Each row comes from the steps of one path. Every step used is in the known rows, and no mark comes twice. Write the path behind each row, first mark first.
Known rows
mavam-lekip-fosos-pumip: [ -4   7  13   5  -3  -3  19 -10  -4 -11   1  14  -7   5   5  18   2  -8
  -4  19   7  -2   7   6  19 -47   7 -29  -5  26   2  -6 -11  10 -11   1
   0  23  18  -3   1 -14]
mavam-lekip-fosos: [ -4   4  12   5   7   1   9 -12  -9 -11   1   9  -5   4   4  13  -1  -5
  -1   7  10  -6   2   2  16 -38   9 -23  -8  23  -1  -2  -3   7   0   1
  -1  17  14   0  -2  -8]
lekip-fosos-pumip: [ -2   2 -10   2   0   1   9   2  -1 -14  -1   8 -11   4   1   2  -3 -15
  -2  24   6  -8  16   4   8 -34  -2  -8  -2  37   6  -9  -4   6  -9   7
   2  17  17  -2  14 -15]
miguta-pumip-fosos-misel-godoz: [  1  -8 -39   7  26   1  26  30  -1  -3  -2  14  13  -2   7   1 -16 -29
  18  12   8 -13   3   8   0  -9 -21  -9  -5  42   5 -17 -21   9 -29  -2
  24  11 -15 -18   9 -36]
godoz-misel-fosos-lekip-mavam: [  2   1  -1   6  14   6  -5  11  -6   4   6  15  18   8  10  20   1 -50
  21   7  -8   1  19  33   5  -5   3  -7  13  32  -2 -11 -16  10 -18 -14
  16   8  -6  -5   3 -15]
miguta-pumip-fosos-godoz: [  0  -9 -37   2  18  -1  29  21   2  -5  -2   7  11  -3   6   0  -9 -19
  14  18  11 -12   0  -1   2 -13 -21  -9  -2  47   7 -14 -22   7 -13  -1
  15   8 -11  -8   4 -30]
mavam-lekip-pumip: [ -2   4  14   3   6   1  25  -7  -2 -11   5  13  -3   6   5  20   6  10
  -3   4   4   1   0  14  19 -37   2 -33 -15  12  -6   2  -8   4 -10  -7
   0  15  17  -1 -13  -1]
misel-pumip-fosos: [ -1 -15 -16   5  16   3   7  18   5  -7 -15   7  -2   2   5  10   0 -24
  30  18  14 -15   7  10   0  -2  -9  -9   6  40   0 -17  -9   7  -6  -9
  21  12   6   0  27 -38]
fosos-gifese: [  0  -3  -4   1 -17   8 -13   1  -1  12   2  -6  12  -4  -2 -14   0   4
 -12 -15  16 -11  12  -6  -1 -14 -10  -2  -2  -7  -3   5   1   3  18  16
   5   3 -18  12  -4 -10]
pumip-fosos-godoz-misel: [  1 -11 -38   9  21  11  25  16  -4  -1   4  -2  11  -1   3   4 -15 -31
  16   7   1 -13  17  11  -1 -10 -16   0   1  31   3 -17 -11  11  -9   6
  14   9 -26  -4  15 -34]
mavam-lekip-fosos-miguta-pumip: [ -3   5   6   5  -4  -6  19   3  -6 -11 -11  17  -7   3   4  16   1  -6
  -7  16  17  -5  -3   5  18 -41   0 -34  -4  41   3  -6 -14  11 -18   2
   8  25  30  -8   4 -18]
godoz-misel: [ -1  -1 -10   5   8   9  -1  15  -7   9  -2  -1   8   5   1   3  -1 -28
   5 -12  -3   4   8  11  -3  17   1   2  -2   6  -1  -7   2   0 -14   0
   9   1  -2  -4  10 -23]
godoz-misel-fosos-pumip: [  2  -1 -15   9   7   5   6  22  -1   2   0   7  19   5   3  12   3 -45
  18   7  -7   6  24  32  -2   5  -2   0  12  40   1 -17 -12  10 -24   0
  17   9  -5 -10  20 -29]
mavam-lekip-pumip-miguta-fosos-mamek: [  0 -12   0   3  15   6  38  10   6 -15  -4   9   4   6   4  26   0   3
   6  18  13  -3  -3  13  24 -51  -5 -36  -3  14   1  -6 -12   7  -3 -10
  11  23  26   1 -12 -25]
fosos-miguta: [  3   3  -1   2 -21  -6  11  12   2  -1 -13   5  -8  -1  -4   4   2   4
 -11   7   3   2  -3   5   3  -8  -9 -10  11   8   3  -2  -9   8 -17   6
   6  11  16  -6  13  -4]
godoz-misel-pumip-fosos: [ -1 -14 -22   9  21  10   5  30  -3   4 -15   4   6   7   6  11  -1 -47
  29   1   9  -7  13  19  -4  16  -7  -5   3  38  -2 -21  -5   6 -20  -9
  25  11   2  -4  32 -54]
pumip-fosos-lekip: [  2  -4  -9   0  12   7  10   7  -4  -8   0  13   0   2   8  13  -9 -23
  21  31  -2 -13   6  14  11 -33  -7  -2  12  22   1  -7 -12  10  -1  -6
   8  12   8  -2   4   0]
misel-pumip: [ -2  -9  -6   1   2  -2  -4  11   7   0 -13   4  -5   3   5   1   6 -12
  16   7  11  -3   6   4  -5  10  -4 -11  -1  26   0 -12  -7   0  -5 -13
  14   3   5   0  17 -33]
mavam-lekip-fosos-pumip-miguta: [ -3   5   2   4  -2  -1  30   0  -4 -16  -3  13 -15   6   4  15   0 -13
  -2  20  12  -3   3   8  23 -51   3 -30  -5  31   6  -9 -13   5 -15   5
   7  26  24   2   5 -22]
lekip-mavam-fosos-miguta: [  0   7  19   5  -6  -7   7 -10  -6  -7  -4  12 -10   3   4  17   1 -10
  -8   3   4 -12   6   4  19 -30   6 -24  -3  16   1  -1  -9  11 -10  -5
   2  21  15   7  -3   2]
lekip-pumip: [  0  -2  -8  -1  11   6  17   6   2 -13   4   7  -6   5   0   6   1   7
  -1   6   3  -4   7  13  10 -22  -7 -12 -13  16  -3   2   0  -1  -7  -5
   2   6  15   1  -3  -1]
pumip-miguta-fosos: [  1  -9 -24   1  14   3  26  32   2 -12 -11  -4 -12   3  -2   1  -9 -19
  11  13  17 -11  -9   1  13 -20 -15  -2   8  30   8  -8  -7  -2  -2   0
  20  14  15   0  14 -23]
godoz-misel-pumip: [ -2  -9 -15   6  10   7  -3  24  -1   9 -12   2   5   8   4   4   4 -37
  17  -7   5   1  12  14  -8  27  -2  -7  -4  25  -2 -17  -4   0 -19 -11
  20   4   2  -4  24 -50]
miguta-pumip-fosos: [ -1  -7 -21   1  20  -2  19  22   0  -7  -9  12   8   0   6   6  -4 -21
  17  17  13 -12  -8   5   6  -9 -14  -7   2  39   3  -9 -14   5 -16  -2
  16  10   9  -8   7 -19]
godoz-misel-fosos-lekip-pumip: [  3  -3 -17   4  18  13   2  21  -6  -5   5  14  15  10   8  15   1 -44
  22  12  -5   3  25  39   3 -11  -2  -4   6  49  -3 -12 -11   7 -17 -11
  17   7   5  -9  10 -19]
mavam-lekip-fosos-godoz: [ -4   2  -3   6   5   1  19 -13  -7  -9   7   5  -2   1   6   8  -5  -3
  -5   8   9  -7  11  -2  11 -42   3 -25 -13  29   3  -7 -11   8   1   2
  -1  14  -5   0  -5 -18]
fosos-misel-pumip-miguta: [  2 -11 -36   4   6  -4  25  26   3  -5  -5   5 -21  -1   4  -9 -10 -19
  16  11  10  -6   9   7  -6   5 -17 -16  -6  38   5 -22 -18  -2 -16  -2
  21  10 -23  -2  26 -45]
miguta-pumip-fosos-lekip-mavam: [  0  -1  -6  -1  18  -4  19  14  -1  -5  -4  25   7   3  14  17  -4 -29
  19  28   7 -13  -8   9  16 -27 -12 -20   6  34   3  -8 -26   8 -20 -16
  15  15  11  -6  -8  -9]
mavam-fosos-miguta: [  1   2  -9   2 -12  -1   5   5  -9 -13 -14   6 -15   1  -2   0  -2  -5
  -7  10   8  -8  13   3   9 -26   3  -7  -6  38   5  -4   1   6  -1   8
   1  16  28  -1  17  -8]
pumip-fosos: [  1  -7 -11   5  18   6  13   8  -3  -9  -3   3   3  -2   1   9  -8 -16
  18  14   5 -14   2  10   7 -16  -7   3   8  20   0  -6  -2   9  -2   4
   9  11   0   0  12  -6]

Write each row's path
[ -2   2  -2   7  10   2  10 -12  -9   0   9   4   1   5   7  11  -7 -24
  -2  -8   0 -13  20   2  11 -22   5 -19 -15  20   2  -7 -10   7  -5  -6
   3  13 -17   9  -9 -17] => lekip-mavam-fosos-godoz-misel
[ -1 -10 -36   7   5   7  12  17   2  10   1  -4   5   3   6  -5  -4 -27
   9  -4   2  -1  23   3 -13  15 -13  -9 -10  31   5 -21 -15   3 -12  -5
  15   0 -30  -3  14 -55] => fosos-godoz-misel-pumip
[  0  -8 -23   2  10   4  11  22   0   1  -8   8  16  -3   4  -3  -3 -18
  10   8  23 -18  -1   0   6 -18 -21  -8   1  33   2  -6 -13   6  -4   6
  19  12  -3   0   4 -25] => miguta-pumip-fosos-gifese
[ -1 -16 -33   7  11  13   7  44   0   8 -19  -3   2   8   2  -2  -2 -48
  17  -7  23 -12  13  11   0   6 -17  -8   2  41   2 -20  -7   0 -10  -2
  36  15   3   3  31 -68] => godoz-misel-pumip-miguta-fosos-gifese
[ -1  -3 -12   1  -8  10 -16  -4 -11  -2  -1  -3   2   0  -2 -14  -3  -5
  -8  -7  18 -18  25  -6   5 -32   2   0 -15  27   0   2   9   3  26  16
   0   9   1  14   3 -12] => mavam-fosos-gifese
[  2  -2 -25   8   8   7  17  31   0  -2  -4   7  10   7   2   9   0 -50
  18   9   0   6  19  33   3   1  -5   0  12  47   5 -19 -13   6 -28   3
  24  12   1  -5  24 -38] => godoz-misel-fosos-pumip-miguta
[  2  -5 -15   8  17   9  -5  19  -4   2   1   2  21   4   2   9   1 -43
  20  -4  -2   2  19  29  -5  13   1   7   9  37  -2 -12  -3   6 -14  -1
  16   3  -9  -7  18 -25] => godoz-misel-fosos
[  2  -9 -35  12  26   9  22  20  -3  -3   5   6   8  -4   2   3 -22 -25
  18   7  -2 -16  16  13  -1 -17 -16  -1   1  24   1 -16 -12  15 -20   5
  20  12 -29 -13  15 -26] => pumip-fosos-misel-godoz
[ -1  -4 -14   4  14   4  50  11   1 -17   3   8 -10   6   4  16  -4  -1
   1  13  14  -7   0  11  24 -53 -13 -37 -13  35   3  -6 -19   4  -9  -7
  13  22  12  -1  -7 -24] => mavam-lekip-pumip-miguta-fosos-godoz
[  3 -22 -23   0  14   6  23  26  10  -9 -14  -5   6   1  -2   8 -10 -14
  13  22  14  -8  -7  -2   8 -22 -12  -3  17  10   9 -11  -5   3   8  -3
  17  15  13   2   4 -33] => pumip-miguta-fosos-mamek
[ -2  -4 -29   3  10   6   9  -3  -5 -11   7  -4  -7   0   2  -9 -13 -10
  -3  12   9 -14  21  -8  -1 -29  -5  -3 -11  39   7 -10  -3   4   7   9
   0   7 -12   2   7 -22] => lekip-fosos-godoz
[  4   0  -5  -1   6   1  -9   4   1  -8   6  15  13   3   8  11   1 -25
  22  27  -5   1  17  26   3 -22   1   0  18  43   1  -7 -16   9   4  -9
   7   4   1  -6   2   4] => misel-fosos-lekip
[  1  -2  -6   5   1  -3  19  16   7  -4  -7   5   5   0  -1  13  -2 -14
   8  26   1  -7   6   5  10 -25 -16  -9  15  32   6  -8 -15  13  -5  -7
  12  19  10 -16  11 -14] => miguta-fosos-pumip
[  0 -14 -36  10  19   6  16  27   3   6  -5  -5  12   2   4   5  -9 -32
  17   7   8 -13  19   2  -4  -2 -22  -9   3  51   6 -20 -16  11  -2 -12
  23  11 -18 -16  19 -52] => miguta-fosos-godoz-misel-pumip
[  0  -4 -20  -3  14  -1  17  20  -2  -7  -8  20   5   2  11   9  -6 -26
  19  31   8 -10  -5   8   9 -22 -15 -10   5  42   4 -10 -22   5 -15 -10
  16  11  16 -10   0 -14] => miguta-pumip-fosos-lekip
[  2 -12 -28   2   3   8  18  32   2  -4 -11  -8  -4   0  -4  -8 -10 -17
   2   4  26 -17  -1  -3  12 -30 -22  -3   9  26   6  -4  -5   0  10  10
  24  16   5   9  12 -30] => pumip-miguta-fosos-gifese
[  0   3 -21  -1  -7   1  23  10  -4 -20  -8   7 -23   6   0  -3  -4 -18
   1  21   7  -5  15   5  15 -38   2  -8 -10  42  11 -11  -4  -1  -8   8
   5  18  26   7  15 -23] => mavam-fosos-pumip-miguta
[  1  -9 -37   4   8   1  15  16  -8 -16  -8   5 -25   2   3 -10 -10 -23
  13  13  13 -15  22   6   1 -17  -4 -12 -18  63   7 -20  -6  -2  -1   4
  13  14  -4   2  27 -40] => mavam-fosos-misel-pumip-miguta
[  1  -8 -17   2  25  10  28  13   0 -20   2   9  -4   4   2  13  -4  -5
  13  16   7 -15   9  20  15 -35 -12 -11  -6  31  -3  -4  -2   6  -9  -2
   9  15  15   1   8  -7] => lekip-pumip-fosos
[  0 -25 -31   6  20  11  11  40   6   4 -22  -2  12   9   4  11  -3 -44
  26   7  13  -3   8  12  -3  11  -9  -9   7  30   4 -25  -6   3 -12 -14
  31  13  11  -2  25 -72] => godoz-misel-pumip-miguta-fosos-mamek
[  0   3  -6  -4  -3   4  -7  -7 -13 -13   0  12 -12   6   7   1  -5 -14
   5  21  -2  -7  20   4  10 -37  10  -3 -10  35   4  -3  -2   1  12  -7
  -5   8  22   1  -2   2] => mavam-fosos-lekip
[ -1 -17 -32   6  15   2  16  17   7  -5  -9   3  -2   0   6   4  -5 -24
  26  19  13 -16  15   6  -4  -7 -16 -12   1  46   3 -22 -17   8  -5  -9
  20  10 -15   0  24 -49] => misel-pumip-fosos-godoz
[  0   2 -15   1  -9  -5   8  14  -7 -13 -19  12 -10   2   0  -1  -1 -10
  -4  14  13  -8   7   2   9 -23  -2 -13  -9  53   8  -7  -6   5 -10   3
   7  16  32  -6  14 -17] => mavam-fosos-miguta-pumip
[  2  -1 -30   9  10   4  11  15  -1   7  10   5   8  -3   2  -8 -19 -13
   1  -8  -7  -3  17   6 -11  -1 -11  -3  -9   7   2 -12 -11   7 -22   3
  12   1 -36 -16   3 -26] => fosos-misel-godoz
[ -2  -2   7   6  17   5  33  -2  -4 -16   3  15  -1   5   6  26   1   0
   8  14   8  -8   1  19  24 -47  -2 -32 -10  23  -6  -2 -10  10 -12  -6
   6  22  18  -2  -4  -6] => mavam-lekip-pumip-fosos
[ -2   1   1   1   7   3  39   5  -1 -17   0  12 -15   8   4  16   3   3
  -2   7  12   1  -6  15  25 -43  -1 -34 -14  17  -1  -1 -10  -1 -15  -3
   8  17  24   5  -6 -13] => mavam-lekip-pumip-miguta
[  2 -10 -37   9  31  14  34  22  -1 -16   8  12   1   2   2   8 -16 -13
  14   9   3 -17  21  24   9 -35 -19 -13 -13  36  -2 -11  -9  10 -22   0
  17  16  -7  -9   9 -22] => lekip-pumip-fosos-misel-godoz
[ -2  -1 -23   1   2   2  25  15  -1 -20  -6   7 -22   6   0  -1  -7 -23
   1  25  13  -8  11   4  14 -40  -7  -8   0  41  11 -13  -5   0 -13  11
  10  20  24   6  18 -27] => lekip-fosos-pumip-miguta
[ -1 -10 -42   5  22   4  28  29  -2   0  -4   7  13   0   6   2 -10 -33
  16  11  10 -11   4   6   0  -5 -21  -9  -4  48   6 -18 -20   7 -21  -2
  20   8 -12 -11  10 -40] => miguta-pumip-fosos-godoz-misel
[ -2 -10 -48   5   9  11  16  18  -8  -9  -6  -2 -13   7   4 -10 -11 -35
   9   3  12 -10  29   2   0 -14  -3  -7 -22  60   9 -22  -5  -3  -2   2
  15   9  -4   6  22 -56] => mavam-fosos-godoz-misel-pumip-miguta
[  1   3 -17  -1 -14  -3  34  20   7  -9  -6   7 -18   4   0   1   0 -15
  -1  20   3   5   0   7  11 -21 -11 -11   5  13  11 -11 -16  -2 -24   6
  12  13  14   4  11 -21] => fosos-pumip-miguta
[  4   4  11   1   8  -3  -7  -4   2  -6  11  20  13   4  12  22   3 -30
  21  24  -6  -4  15  27  11 -28   3 -12  19  34  -1  -5 -22  12  -3 -16
   8   8  -3  -1  -8  10] => misel-fosos-lekip-mavam
[ -1   4   0   9  12  -1   6  -9  -7  -2  11  12   0   3   7   9 -13 -19
   0  -8  -3 -15  19   5  10 -26   4 -20 -16  17   0  -7 -10  11 -14  -6
   6  16 -18   2  -9 -12] => lekip-mavam-fosos-misel-godoz
[ -1 -15 -27   2  14   0  18  37   8 -10 -23   1 -15   6   3   3  -2 -27
  24  17  24 -12  -1   4   5  -7 -16 -13   6  49   6 -18 -12  -2  -6 -12
  30  15  18   1  28 -50] => misel-pumip-miguta-fosos
[ -2   8  19   4  -3  -7  11 -15  -3  -7   3  15  -7   5   7  17   2 -15
  -3   9  -2 -10  13   5  20 -35   8 -24  -5  16   2  -3 -11   9 -12  -7
  -1  20   8   8  -7   0] => lekip-mavam-fosos-pumip
[  2  -8 -23   5   4  -5  11  12   1   1  -1   6 -10  -3   5  -5  -5 -12
  14   9   3  -6  15   6 -11  10 -13 -16  -7  33   2 -18 -17   4 -11  -5
  13   6 -30  -9  21 -33] => fosos-misel-pumip
[  0  -3 -34   9  21   9   6  11  -8  -8   7   5  -2   1   1  -8 -22 -21
   2   3   4 -15  25   3  -4 -23  -6  -1 -12  36   4 -14  -2   7 -12   8
  11  11 -17  -9  12 -30] => lekip-fosos-misel-godoz
[ -1  -3   5   6  10   9  27  -1  -4 -10   4  12   6   3   4  19   1   2
   2   5  16 -13   8  16  23 -54  -7 -33 -10  19  -7   1 -10  12  -2   1
   8  23   9   5  -6 -10] => mavam-lekip-pumip-fosos-gifese
[ -1  -2 -29   2   2   5   8  -7  -8 -10   6  -3  -7   0   1  -9 -10  -5
  -3   4   4 -10  26  -7   1 -26   1  -2 -20  42   8  -8  -1   2  14   6
  -5   4 -11   4   2 -17] => mavam-fosos-godoz
[  5  -3 -21  -2  13   6  13  18   2 -21   4  18  -2   8   8  12   0 -27
  23  32   3  -3  17  36  13 -41  -6  -8  10  58   3  -9 -18   3  -6 -10
  15  10  17  -1   4  -5] => misel-fosos-lekip-pumip-miguta
[ -1 -11 -48   5   6   8  24  27   3   5  -3  -5  -3   4   5  -8  -7 -32
   9  -3   9  -1  18   3  -9  10 -16 -10  -9  34   8 -24 -17  -2 -17  -2
  22   2 -24   2  18 -65] => fosos-godoz-misel-pumip-miguta
[ -1 -12 -22   0   4   0  14  28   7  -8 -19   3 -19   6   4  -2   2 -21
  17   9  20  -4  -2   5   1   2  -8 -11   0  31   5 -17  -9  -7 -12  -7
  23   7  15   9  24 -48] => misel-pumip-miguta
[  2  -6 -24  -2   9   4  25  31   1 -12 -10   5 -15   5   3   4 -11 -25
  13  27  11  -9  -6   4  16 -35 -15  -5  11  32   9  -8 -14  -1  -1  -8
  19  15  22  -2   8 -18] => pumip-miguta-fosos-lekip
[  3  -2 -15   4  13  10  -7  17  -6   3   3  11  18   7   8  12   1 -48
  22   9  -7   5  22  32  -2   0   2   2  12  38  -1 -13 -11   7 -12  -8
  16   3  -1 -10  11 -19] => godoz-misel-fosos-lekip
[  2 -11 -32   1  14  13  33  32   3 -17  -4   1 -10   6  -2  -1  -6  -7
   2   8  25 -18   6  11  19 -44 -24 -15  -6  37   2  -2  -4  -2   1   3
  21  19  20   7   7 -23] => lekip-pumip-miguta-fosos-gifese
[  2  -3  -5   0   8   2   3  13  -1  -3  -3   9   4   3   6  13  -7 -16
  14  29   0 -10   4   5   9 -31 -12  -6  15  32   3  -3 -14  10   8 -17
   8  13  13 -15   0  -1] => miguta-fosos-lekip
[  0 -11 -33   9  18   7  18  21   0   5   2  -8  14   0   1   4 -13 -25
   9   5   2 -12  16   1  -2  -7 -20  -3   4  38   5 -13 -13  11   1  -6
  15  10 -21 -15  10 -34] => miguta-fosos-godoz-misel
[  1 -26 -26   1  14   3  14  32  15  -7 -25   0   0   4   3   8  -2 -22
  27  23  22  -9   0   1   1  -7 -14 -13  11  34   7 -21 -11   2   1 -18
  27  15  16   1  21 -61] => misel-pumip-miguta-fosos-mamek
